In the rows, zero is written as 128.
Known rows, with every way that one mark hangs from another:
[roni [raruv [pezi nudar] setu turu]]: [122 131 119 121  72 119 137 107 121 124 154 128 103 155 129 118 102 149
 109 114 147 136 129 150 130 105 131 138 151 134 132 141 139 123 132 130
 115 107 142 112 137]
[befu [nudar pezi [raruv turu]]]: [139 103 110 143 164 148 116 108 147 128 122  99 128  82 111 129 135 106
 106 131 134 125 123 105 121 101 152 101 116 115 122 103 134 123 137 107
 120 145 140 158 114]
[befu [nudar raruv roni]]: [136 103 138 133 179 152 127 153 131 137 131  99 142  73 139 126 131  97
 125 128 124 119 127 111 129  75 123 121 118 142 111 102 129 123 130 121
 114 102 130 136 111]
[pezi nudar]: [120 146 110 100  98 139 121 141 125 153 132  93 109 141 119 162 138 131
 134 123 142 135 123 109 133  57 126 129 142 146 128 115 129 107 114 138
 134 109  72 101 150]
[turu [raruv roni]]: [118 148 122 133 121 110 136 129 138 122 121 127 110 154 118 141 131 128
 107 127 137 125 122 114 129  97  98 138 120 128 133 131 121 120 111 134
 135 158 175 124 128]
[turu raruv]: [125 146 105 133 125 138 133 149 131 137 126 103 122 153 112 159 137 129
 140 131 126 131 134 107 128  81 102 133 106 134 126 126 126 142 116 142
 148 114 151 127 130]
[raruv pezi]: [132 136 113 118 111 133 143 103  67 129 137 128 111 149 109 144 134 140
 133 140 112 129 129 111 130 113 137 140 128 136 124 131 117 134 127 123
 135 126  98 130 136]
[nudar befu pezi]: [132 123 113 122 174 137 112 151 105 139 123 130 154 130 126 155 150 120
 164 146 122 113 126 116 123  97 143 123 121  96 116 117 115 134 133 116
 164 128  74 128 131]
[pezi [nudar befu] raruv]: [125 148 138  69 139 139 109 119 136 158 155 100 157 139 142 165 143 124
 165 120 174 116 134 114 127  85 121 155 144 132 118 117 137 116 122 126
 145 119  46  90 132]
[nudar pezi raruv]: [126 124 128 132 168 138 139 149 105 143 118 110 134 101 107 157 150 108
 140 142 118 120 117 117 122  77 126 104 105 112 113 111 112 134 127 129
 146 123 132 131 122]
[nudar [pezi [raruv turu]]]: [139 136 124 105 140 131 102  66 135 132 138 115 132 140  96 140 122 135
 115 127 155 131 126 110 122 113 141  95 118 124 116 117 134 146 131 112
 141 125  67 139 132]
[turu [raruv pezi roni]]: [127 138 127 128 111 105 168  89  84 122 129 144 110 162 118 136 129 131
 107 137 122 127 123 121 134 115 110 142 124 124 134 134 126 114 118 128
 127 162 205 121 122]
[setu [befu nudar]]: [149 131 144 121 134 159 117 161 109 142 111 105 126 128 122 125 128 144
 206 140 138 137 135 104 132 144 135 118 114 145 113 125 143 156 121 129
 111 129  54 157 129]
[setu befu]: [144 145 142 118 123 139 119 160  90 138 105 131 131 148 112 139 134 146
 212 133 130 138 141 108 131 136 130 118 112 135 118 130 127 165 120 137
 133 119  59 142 137]
[nulokes [raruv [setu befu]]]: [153 142 143 130 116 135 134 189 124 133 133 151 139 151 113  97 133 151
 184 136 141 144 139 153 130 162 133 113 135 133 127 136 140 182 112 149
 120 118  79 138 124]
[vara [raruv roni setu turu]]: [124 134  88 137  95  99 117 118 163  90 126 144 106 171 118  95 142 140
  78 112 104 133 140 155 123 143 153 130 122 141 153 131 119 114 111 119
 118 167 138 142 148]
[roni nudar]: [109 140 115 123 110 135 129 140 124 146 123 107 115 151 133 152 128 136
 153 129 129 124 125 115 135 178 121 140 122 145 132 130 127 118 124 149
 149 100  75 119 142]
[vara [raruv setu]]: [118 141  90 130 111 134 132 185 141 112 138 115 111 156 121 112 156 135
 139 134  92 125 138 156 129 103 129 132 112 154 137 126 112 143 112 139
 134 113  90 126 150]
[nudar [raruv turu]]: [134 137 106 138 132 127 102 110 128 130 115 114 131 120 108 146 143 117
 114 108 128 134 143 101 125 106 134 139 119 117 134 120 125 134 130 128
 140 142 138 150 124]
[befu nudar]: [139 124 119 126 131 161 117 145 138 140 135  87 106 123 123 133 131 133
 125 136 142 128 125 108 129  94 128 130 123 154 123 121 132 126 121 129
 122 126  70 140 130]
[turu [raruv [pezi nudar] setu vara]]: [117 146 138 124  80 134 159 158 140 127 135 132 112 125 134 137 126 131
  96 129 107 137 124 150 127 102 110 134 150 136 141 128 125 100 132 143
 119 100 240  75 127]
[roni [nudar pezi raruv]]: [105 126 129 134 155 135 153 150 113 152 120 105 131 104 129 158 142 100
 159 143 120 116 111 121 126 162 124 106 110 118 123 118 124 123 137 143
 148  98 133 118 131]
[vara [raruv pezi roni setu turu]]: [126 126  91 128  83  94 141  81 117  81 136 164 104 174 123  89 135 145
  87 125  88 127 137 157 122 165 159 136 135 139 154 140 122 113 118 105
 106 175 167 135 145]
[setu [befu [nudar pezi roni]]]: [157 105 156 123 182 152 125 160  99 144 107 123 150  94 121 115 112 119
 205 158 123 130 123 118 126 117 145  63 105 133 102 115 138 162 133 103
 115  90  72 154 125]
[befu [nudar [raruv pezi roni vara]]]: [135 109 165 129 126 135 160  78 112 119 121 134 107  73 147 116 128 120
  78 131 110 130 128 112 129 139 112 146 136 123 136 127 126  97 140 123
  98 184 201 125 107]
[vara [raruv setu turu]]: [124 141  73 137 100 122 106 144 157  97 136 127 111 169 116 111 146 144
 116 117  94 134 144 149 127 130 153 127 122 145 145 127 122 131 117 123
 129 129 108 141 147]
[befu [nudar pezi [raruv turu] roni]]: [144  97 119 144 195 142 108 107 134 129 121 112 151  67 120 118 129  87
 104 129 123 122 120 110 122  92 155  84 117 121 118 101 134 122 148  93
 114 109 149 159 110]
[roni [nudar befu [raruv turu]]]: [111 126 109 139 148 123 102 123 133 134 113 119 160 125 150 153 145 106
 160 106 126 122 142 105 127 211 143 172 126 102 136 122 132 110 147 133
 154 129 135 133 116]
[befu [nudar pezi [raruv roni setu]]]: [139  95 148 148 165 130 161 197 158 117 129 121 119  70 136  89 131 106
  75 145 134 108  97 155 118 119 129 104 125 114 125 116 126 100 121 116
 107 172 188 139 114]

Rows:
[134 155 143 149 124 132 137 242 126 125 110 136 138 152 123 117 131 141
 196 130 121 135 135 144 130 148 109 124 106 122 121 136 127 161 113 142
 136 111 173 133 124] | [turu [raruv [setu befu]]]
[125 142 119 146 108 127 163 178 107 118 146 135 120 153 117 122 132 132
 118 140 110 124 123 145 132 122 118 140 125 128 132 134 119 127 120 133
 130 115 212 118 124] | [turu [raruv pezi setu]]
[132 110 114 141 185 119 111 105 118 124 110 136 154  92 109 140 135  90
 108 126 115 124 123 116 117  90 150  84 115 107 114 108 125 129 142 103
 139 102 150 144 122] | [nudar pezi [raruv turu] roni]
[138 137 117  96  74 132 115   4 129 128 141 141 121 142 114 146 122 142
  89 118 136 152 140 118 126 118 150 131 177 132 152 126 143 120 143 129
 111 124 134  97 129] | [nulokes [raruv [pezi nudar] turu vara]]
[116 111 134 128 205 125 126 130 110 148 133 137 173 118 139 148 122 112
 179 145 132 111 123 134 127  70 114 109 120 112  93 129 118 164 143 116
 169  75  74 128 128] | [nudar befu pezi [roni raruv]]
[142 110 160  98 160 138 139  86 148 138 149 105 116 108 124 114 112 134
  97 148 174 121 107 125 126 109 123  95 123 135 112 123 139 129 119 112
 107 162  80 134 124] | [befu [nudar [pezi [raruv roni]]]]
[131 125 147  99 179 128 130 105 116 142 147 115 148 111 110 139 120 113
 134 146 143 120 111 126 123  76 125  79 110 132  97 108 119 148 130 114
 145  76  60 122 132] | [nudar [pezi raruv] roni]
[138 104 139 143 133 154 169 178 109 125 154 112 116  85 136 100 133 115
 106 142 112 122 122 141 125 124 133 145 126 134 128 122 128 115 127 126
 100 140 182 135 112] | [befu [nudar [raruv pezi setu]]]
[127 107 154 152 139 150 125 170 185 129 146 122 126  81 160 101  88 136
 101 124 128 127 123 158 132 100  88 118 132 155 115 140 130 144 143 141
 112  68 132 125 124] | [befu [nudar [roni [raruv setu vara]]]]
[106 131  99 115  76  93 143  16  95 108 126 142 105 182 135 122 129 143
 126 127  97 131 136 124 130 231 163 141 126 148 155 140 129 105 125 117
 120 148 136 128 145] | [vara [raruv pezi [roni nudar] turu]]
[110 129 131 115  89 103 161  78  81 128 132 139  99 156 137 131 117 139
 120 138 124 120 113 121 138 219 135 145 132 140 139 139 129 100 127 134
 127 144 134 112 138] | [raruv pezi [roni nudar]]
[121 139 123 143 100 135  98  59 159 123 119 133 113 139 124 150 105 149
 112 104 135 148 146 112 133 110  99 138 132 130 128 147 127 156 145 143
 149 111 109 140 130] | [roni [raruv turu vara]]
[103 122 135 125 127 122 155  93  73 153 149 128 141 156 158 152 116 137
 200 136 133 109 134 124 140 193 108 180 130 120 123 152 134 148 147 147
 168  97  95 113 128] | [roni [nudar befu] [raruv pezi]]
[147 123 155 129 149 157 132 177 109 140 112 103 135  96 131 132 135 127
 205 132 135 135 141 101 129 128 119 126 105 131 117 126 141 154 125 132
 114 140 106 149 113] | [setu [befu [nudar raruv]]]
[121 127 118 111 107 106 115  83 149 127 115 113 118 121 126 142 134 113
  78 100 150 130 124 109 124  91 136 139 143 121 141 120 141  79 117 120
 112 178 163 115 128] | [pezi [nudar [raruv roni turu]]]
[142 131 144 117  96 113 153  22 108 120 139 170 114 138 120 121 123 143
  77 134 124 140 134 126 128 142 119 137 161 130 144 141 126 132 129 133
 113 165 144 112 121] | [nulokes [raruv pezi roni vara]]
[129 138  86 121 101 100 107  51 140  99 119 133 109 174 115 123 141 140
 104 114 111 134 146 118 123 122 142 129 121 142 145 132 125 121 114 114
 122 173 105 142 149] | [vara [raruv roni turu]]
[128 144 137 125 101 137  89 110 194 113 137 136 128 126 126 112 113 149
  72 103 142 143 133 141 130 161 123 130 133 130 137 130 126 137 136 134
 118 127 126 129 126] | [pezi [raruv setu turu vara]]
[103 120 131 134 163 126 140 131 118 154 135 114 151 140 155 158 117 121
 204 144 139 110 119 131 133 170 110 132 118 115 112 138 131 153 148 140
 177  86  70 116 133] | [roni [nudar befu pezi] raruv]
[114 136 127 132  80 109  99  53 170 120  97 144 104 142 143 129 106 140
  79 106 128 137 124 110 135 239 131 139 141 128 158 141 130  92 142 141
 125 153 146 123 134] | [raruv [roni nudar] turu vara]
[128 117 120 121 204 127 110 146 102 144 121 139 174 111 127 148 139 104
 163 145 111 109 128 123 117  94 149 103 120 108 109 111 112 136 138 102
 157  94  80 129 132] | [nudar befu pezi roni]
[140 136 118 126  96 109  98  19 176 109 120 160 117 145 115 118 117 135
  48 110 142 147 138 118 127 147 130 132 157 125 154 135 139 131 132 131
 115 175 130 135 128] | [nulokes [raruv roni turu vara]]
[122 142 134 148 100 136 155 156 134 117 133 149 120 130 127 124 129 134
 104 136  91 136 127 146 124 144 107 139 127 121 139 139 116 125 137 142
 134 115 240 110 124] | [turu [raruv pezi setu vara]]
[144 108 167 146 153 154 153 210 131 140 132 124 128 114 132  99 100 143
 207 150 152 129 118 156 132 132 112  86 113 134 100 144 146 185 129 135
 118 103  89 149 128] | [roni [raruv [setu [befu [nudar pezi]]]]]
[136 107 143 149 138 134 145 197 167 119 138 114 112  88 146  84 131 117
  70 126 140 117 110 147 128 123 118 141 125 129 132 122 131  95 112 131
  91 179 181 138 114] | [befu [nudar [raruv roni setu]]]
[135 139 157 158  95 127 101 144 161 110 100 161 129 136 134 108  95 159
 171 105 133 153 145 147 135 179 104 124 125 122 124 157 135 181 142 145
 126 114 133 149 129] | [roni [raruv [setu befu] turu vara]]
[111 118 111 114 145 114  92  83 141 146 134 120 165 138 149 155 112 118
 155 102 160 123 139 118 132  70 125 147 149 124 114 130 137 123 139 114
 147  83  87 113 127] | [pezi [nudar befu [roni [raruv turu]]]]
[118 136 139 131 164 148 109 141 138 136 108 133 164  95 149 162 158 106
 147 120 101 124 148 109 121 113 105 166 125  99 130 121 114 121 146 136
 151 139 142 117 110] | [nudar befu [raruv vara]]
[120 125 118  96 161 130 103 147 126 151 131 117 168 121 151 156 143 104
 156 122 137 116 130 118 123  65 137 141 146 128 120 110 131  99 126 117
 145  91  75  97 136] | [pezi [nudar befu roni]]
[132 136 168 116 109 112 146 221 127 134 100 137 132 113 145 109 133 125
 153 117 145 133 116 148 128 134 125 123 134 120 125 128 135 109 111 140
 101 165 169 106 125] | [pezi [nudar [raruv roni [setu befu]]]]
[127 114 123 150 120 111 129 100 104 112 148 155 133 141 126 102  97 136
 101 120 125 129 127 154 136 128 134 123 135 135 124 147 124 147 137 119
 122  84 147 142 127] | [nudar [roni [raruv pezi setu turu]]]
[135 138 162 119 119 136 139 241 121 145 115 118 136 108 138 127 141 122
 183 124 134 136 128 141 128 120 124 121 127 124 119 124 135 130 116 144
 115 119 145 108 127] | [pezi [nudar [raruv [setu befu]]]]
[130 130 131 153 102 129 131 120 129 106 118 160 125 101 126 116 129 118
  73 113  88 140 134 140 124 165 137 143 135 108 144 132 122 117 148 126
 116 145 231 130 113] | [nudar [raruv pezi setu turu vara]]
[141 127 132 127  99 103 169 107 104 110 161 169 113 153 119  87 127 145
  66 142 133 127 116 161 127 151 138 134 160 135 145 141 132 127 112 131
 104 166 149 119 122] | [nulokes [raruv pezi roni setu]]
[104 126 127 134 125 108 125 195 153 125 128 142 136 143 169 108 129 128
 129 128 130 105 116 158 130 235 133 168 144 118 143 136 123  88 122 141
 139 154 129 118 129] | [raruv [roni [nudar befu]] setu]
[136 132 105 143  97 105 106 140 164  96 119 151 107 152 119 100 119 141
  53 114 134 129 117 143 129 157 145 138 138 124 146 135 120 110 115 120
 109 178 146 147 134] | [raruv roni setu turu]
